Each row comes from the steps of one path. Every step used is in the known rows, and no mark comes twice. Write the path behind each row, first mark first.
Known rows:
kogi > soti > fovo: [ 1.66 -4.30  2.29  4.64  2.73  0.28  1.38 -0.97  0.35  0.36  0.19  0.78
  1.18  0.23  3.65  1.31 -1.96  0.91]
doni > dide > kogi: [ 0.74 -2.05  1.97  6.15 -1.83 -0.20  0.68 -1.19  0.39  3.16  3.39  5.14
  1.67  5.73 -5.63 -0.26 -2.18  3.71]
fovo > voreb > kogi > dide: [ 4.15  1.75  0.36 -2.93 -1.38  1.69  1.79  0.64 -0.19 -6.86  1.31  0.45
 -1.76  0.43 -1.23  4.56 -0.21  1.69]
soti > fovo: [ 1.81 -4.62  0.33  2.97  2.62  0.22  1.88  0.50  2.20 -2.75 -1.67  4.11
  0.94  1.96  4.22 -0.81 -2.20 -1.27]
fovo > voreb > kogi > dide > doni: [ 4.16  0.81  0.90 -1.51 -1.62  1.64  1.12  0.04 -0.04 -5.59  2.41 -0.38
 -1.17  1.30 -0.26  4.22 -0.45  1.78]
dide > doni > soti > kogi: [ 2.94 -6.54  2.49  5.58 -0.39 -0.34 -1.18 -1.04  1.46  0.57  4.90  1.52
  3.04  5.51  0.40 -0.34 -3.38 -0.23]
voreb > fovo: [ 3.18  0.13  1.19 -4.95  0.54  2.38  1.79  0.68  0.71 -3.53 -0.72  3.66
  0.54  0.44  0.33  1.37 -1.46  1.49]
voreb > kogi > soti > fovo: [ 3.17 -0.60  2.37  1.99  1.64  1.32  2.01 -1.41 -1.58 -1.44 -0.27  1.51
 -1.81  0.44  0.48  4.15 -0.75  1.15]
dide > doni: [ 1.87 -3.03  0.84  3.55 -1.33  0.84 -0.58 -1.33  1.61  2.13  2.05  0.79
  2.49  3.99  1.90 -0.18 -1.80  0.63]
dide > kogi > soti > fovo: [ 2.06 -4.05  3.38  4.57  1.09 -0.89  0.98 -2.01  1.09 -0.37  2.48  3.10
  2.02  2.45 -2.82  2.14 -1.80  4.36]
soti > kogi > dide > doni: [ 2.53 -2.88  0.80  4.50 -0.53  0.61 -0.55 -1.37  1.23 -1.93  3.34  1.27
  2.68  4.89  2.01  0.77 -3.33 -0.98]
fovo > voreb > kogi > soti: [ 4.58  0.03  1.70 -1.48 -1.04  1.68  1.26 -0.22 -1.31 -4.75  1.58  0.61
 -1.97 -0.48 -3.70  5.26  0.87  2.48]
fovo > voreb > kogi > dide > doni > soti: [ 4.35 -0.54  1.84 -1.03 -1.18  1.02  1.10  0.41 -0.01 -5.53  3.76 -0.95
 -0.88  1.52 -0.18  4.09 -1.26  2.08]
voreb > fovo > soti > kogi > dide > doni: [ 5.49 -2.27  1.63 -4.56  0.26  0.76  1.16  0.82  1.52 -5.48  3.44  0.32
  2.55  0.75  1.40  1.31 -3.02  0.37]
kogi > voreb > fovo > soti: [ 3.15  0.76  0.94 -6.28 -0.02  1.11  2.62 -0.12 -0.01 -3.39  2.70  1.32
  3.16 -0.68  3.73  4.53 -1.31  1.43]
voreb > kogi > dide: [ 2.74  3.72  0.35 -1.38 -1.00  1.81  1.97 -0.71 -0.85 -2.57  0.35  0.19
 -1.34  1.79  1.11  4.10 -1.43  1.40]
doni > soti > fovo > voreb > kogi: [ 3.91 -5.61  2.37  1.14  2.38 -0.42  2.00  1.63  1.07 -6.01  1.72  2.88
 -0.58  1.43  1.03  1.44 -2.25  0.16]

Write each row's path:
[ 2.88  1.18  1.94  0.93 -0.85  1.11  1.07 -1.12 -0.58 -0.95  3.14 -1.37
 -0.33  3.10  2.28  3.56 -2.61  1.78]  voreb > kogi > dide > doni > soti
[ 2.55 -1.74  0.11  2.61 -0.22  0.66  0.28 -0.57  0.99 -3.64  1.85  2.29
  1.84  3.86  0.96  1.16 -3.01 -1.02]  soti > kogi > dide
[ 2.17 -4.17  2.08  3.44  1.21 -0.30  0.85  0.39  2.12 -2.76  4.11 -2.08
  2.40  2.61  6.78  0.46 -4.17  0.98]  kogi > dide > doni > soti > fovo > voreb
[ 2.21 -2.11  0.38  2.44 -0.41  0.83  0.50 -1.76 -0.18 -2.57  2.43  4.84
  2.84  3.92  0.60  3.37 -1.49 -1.37]  soti > kogi > voreb
[ 3.25 -0.04  2.33 -4.19 -1.08 -0.23  1.95 -1.30  0.85 -3.29  4.45  3.51
  3.55  1.66 -2.66  4.70 -1.26  4.85]  dide > kogi > voreb > fovo > soti
[ 1.13 -0.34  0.61  2.73 -0.91  0.83  0.28 -1.09  1.57  0.82  2.80 -2.21
  2.71  3.26  5.67  0.72 -3.27  1.30]  kogi > dide > doni
[ 2.74 -4.19  1.78  3.10  0.53 -0.58  0.27  0.32  1.12 -2.73  4.13  1.25
  2.19  3.95  0.97  0.74 -4.27 -0.17]  doni > soti > kogi > dide
[ 0.67 -2.25  3.26  7.53 -1.26 -0.27  0.53 -2.06 -0.63  4.88  4.32  3.21
  1.73  4.58 -5.42  0.95 -2.15  4.84]  doni > dide > kogi > soti
[ 2.85 -0.54  2.25  2.12  0.90  0.76  1.66 -0.77 -0.11 -2.17  2.31 -0.44
 -0.49  2.93  4.39  2.89 -3.07  0.84]  voreb > kogi > dide > doni > soti > fovo
[ 1.82 -0.96  2.72  1.43 -1.29 -0.29  1.94 -1.05 -0.35  1.05  5.35  4.16
  2.98  3.64 -3.27  2.35 -2.20  4.22]  doni > dide > kogi > voreb > fovo > soti
[ 2.73  2.54  1.04  0.46 -1.31  1.77  1.14 -1.52 -0.65 -0.95  1.79 -0.86
 -0.58  2.92  2.16  3.69 -1.79  1.48]  voreb > kogi > dide > doni
[ 3.24  1.55  1.96  0.47 -0.62  1.79  1.29 -1.80 -2.13  0.18  0.74  0.43
 -1.60  0.65 -2.14  4.98 -0.09  2.31]  voreb > kogi > soti
[ 2.12 -5.11  2.26  4.22 -0.60 -0.19 -0.61 -0.67  1.66  2.26  4.20 -0.06
  2.83  4.36  1.99 -0.41 -3.04  1.10]  dide > doni > soti
[ 3.65 -6.25  2.97  3.77  1.20 -0.11  0.55 -0.01  1.29 -2.59  3.47  1.21
  0.71  3.23  2.31  0.93 -2.45  0.37]  dide > doni > soti > fovo > voreb > kogi
[ 3.97 -3.46  0.84  0.24  2.07  0.88  2.45  1.05  1.01 -7.62 -1.10  4.31
 -1.66  0.63  0.95  2.07 -0.52 -0.65]  soti > fovo > voreb > kogi
[ 0.67 -4.01  3.60  8.72  0.51 -0.60  1.11 -1.74 -0.19  3.57  3.53  4.13
  1.64  4.38 -3.29  0.32 -2.67  3.89]  doni > dide > kogi > soti > fovo
[ 3.07 -1.18  1.30 -1.16  0.47  1.73  1.17 -1.30 -0.51 -4.62  2.11  5.70
  2.43  2.75  0.69  3.96 -1.63 -0.78]  soti > kogi > voreb > fovo
[ 1.30 -3.75  2.03  4.51  1.40 -0.36  0.80 -0.26  2.05 -0.29  3.66 -1.91
  2.82  3.39  7.93 -0.14 -4.78  0.73]  kogi > dide > doni > soti > fovo
[ 5.39 -1.36  1.06 -6.05  0.49  0.76  1.81  1.46  1.35 -6.68  2.31  1.17
  1.89 -0.14  0.56  1.66 -2.78  0.37]  voreb > fovo > soti > kogi > dide
[ 5.06 -4.58 -0.41 -0.62 -1.08 -1.07  0.39  0.89  2.01 -3.74  2.97  1.26
  2.70  1.86 -2.29  0.31 -1.95 -1.29]  fovo > soti > kogi
[ 1.37 -1.97  1.76  3.30 -0.38  0.01  0.19 -0.58  1.57  0.94  4.45 -2.89
  2.98  3.57  5.89  0.56 -4.33  1.65]  kogi > dide > doni > soti
[ 3.53 -4.42  2.37  1.03  2.54 -0.44  2.28  1.66  1.11 -6.43  2.31  1.17
 -0.37  1.22  3.11  1.85 -3.07  0.50]  doni > soti > fovo > voreb > kogi > dide
